Each row was made from one walk, in order. Every step used is in the known rows, and no mark comes twice. Write each row's walk.
(in the rows, 128 means zero)
Known rows
tetugo nizo zisaz rala: [118 174 165 146 165 100 154 147  90 118 166 152 160 109 145 162 135 120
  94 103 108]
kanalos zisaz rala tetugo nizo: [127 157 158 140 127 113 143 181  99 119 170 183 125 114 139 156 108 110
  96  93 109]
rala zisaz nizo: [119 159 137 133 159 103 155 162 123 127 167 141 135  90 128 178 129 110
  95 105 115]
gapebu zisaz rala tetugo nizo: [103 158 145 143 166 119 142 141 101 108 168 188 114  81 142 152 133  99
  89 159 100]
zisaz rala tetugo nizo: [112 161 162 142 150 107 148 161 108 123 171 166 129  96 151 172 137 101
  71  92 110]
zisaz rala: [125 152 150 125 144 116 151 140 102 145 155 139 161 122 146 117 162 112
 117 131 121]
rala tetugo kanalos: [123 158 147 121 165 153 159 149 129 133 162 122 139 105 136 169 133 119
  76 213 102]
gapebu zisaz nizo tetugo: [111 160 115 127 179 130 144 116 107 113 163 144 153  87 129 157 123 120
 152  78 121]
nizo tetugo: [126 161 135 120 151 135 146 125 111 121 160 105 160 128 125 158 131 123
 135  81 146]
nizo tetugo gapebu: [125 170 151 120 140 128 151 137 104 127 158 122 175 114 121 130 114 135
 100 101 153]
tetugo gapebu: [123 165 154 118 146 132 157 160 107 146 150 129 163 106 125 120 131 134
  81 138 136]
tetugo rala: [118 159 151 122 158 127 151 163 112 131 161 172 171 130 152 139 147 126
 115 150 128]
zisaz nizo tetugo rala: [111 167 145 134 163 102 149 150 107 117 175 184 187 114 162 166 128 127
 133  31 128]
rala tetugo nizo: [115 163 151 136 165 129 150 163 124 123 165 137 120  94 137 199 124 110
  70  82 120]
nizo tetugo rala: [118 165 147 126 153 121 145 139 107 113 170 165 181 140 145 149 133 126
 136 114 144]
zisaz nizo tetugo: [120 161 134 130 164 116 150 132 112 128 165 123 167 101 139 174 126 122
 130   4 129]
nizo tetugo rala zisaz: [116 168 150 131 140 108 143 149 111  92 183 179 160 135 128 159 120 112
 121 182 142]
nizo zisaz rala tetugo kanalos: [122 164 161 130 159 126 159 143 103 114 175 149 157 120 136 144 133 107
  81 242 102]

Write each row's walk
[130 155 160 121 105 119 148 190  87 129 166 188 142 123 117  87 107 115
  85 150 140] -> kanalos zisaz rala tetugo gapebu
[119 165 134 134 153  99 148 141 117 106 177 138 147  98 123 193 114 111
 117  70 128] -> rala zisaz nizo tetugo
[113 159 149 125 150 126 149 138  88 133 154 179 156  92 130  76 144 121
  99 215 117] -> tetugo gapebu zisaz rala
[139 149 147 122 123 124 146 163  93 141 154 158 154 137 135 104 136 123
 144 132 121] -> kanalos zisaz rala
[144 157 146 117 150 161 154 157 118 146 144 130 160 119 134 141 115 148
 128 216  91] -> tetugo kanalos zisaz
[139 156 144 118 142 162 152 170 122 130 159 138 134 119 121 158 107 128
 103 224 103] -> rala tetugo kanalos zisaz
[121 160 152 128 146 115 152 151  92 109 178 147 144 134 119 136 138  93
  95 156 146] -> nizo zisaz rala tetugo
[115 162 136 116 164 149 151 141 102 130 147 151 147  88 118 103 127 132
  98 213 128] -> tetugo gapebu zisaz
[111 148 132 124 155 133 143 136 101 114 167 173 120 105 129 114 148  92
 113 212 125] -> gapebu zisaz rala tetugo
[118 158 163 125 127 112 154 167  97 134 170 167 150 108 131 101 131 105
  57 150 141] -> zisaz rala tetugo gapebu
[123 168 141 132 176 130 157 124 123 131 162 122 181  86 158 192 121 139
 115  90  87] -> zisaz nizo tetugo kanalos
[121 171 145 137 166 113 154 131 128 112 173 138 161  82 138 205 110 124
 100 152  86] -> rala zisaz nizo tetugo kanalos
[141 163 143 119 143 156 147 137 113 123 154 125 169 127 128 154 101 148
 150 174 105] -> nizo tetugo kanalos zisaz
[109 163 150 136 159  89 153 176 119 117 179 202 158  99 148 168 131 113
  94 142 109] -> tetugo rala zisaz nizo
[103 164 127 135 178 117 143 132 101 105 174 207 173  97 150 148 123 124
 153 102 117] -> gapebu zisaz nizo tetugo rala
[116 168 165 126 135 106 156 166  81 115 177 168 156 121 112 108 120 104
  59 164 153] -> nizo zisaz rala tetugo gapebu
[130 168 144 126 132 116 150 166  95 128 163 161 176 104 123 138  82 146
 124  20 136] -> kanalos zisaz nizo tetugo gapebu
[115 173 153 137 172 126 153 161 107 102 174 136 124 108 119 202 109 110
  70 102 134] -> rala tetugo nizo zisaz
[114 167 134 118 156 142 144 121  96 112 157 144 158  99 108 118 111 131
 118 168 144] -> nizo tetugo gapebu zisaz
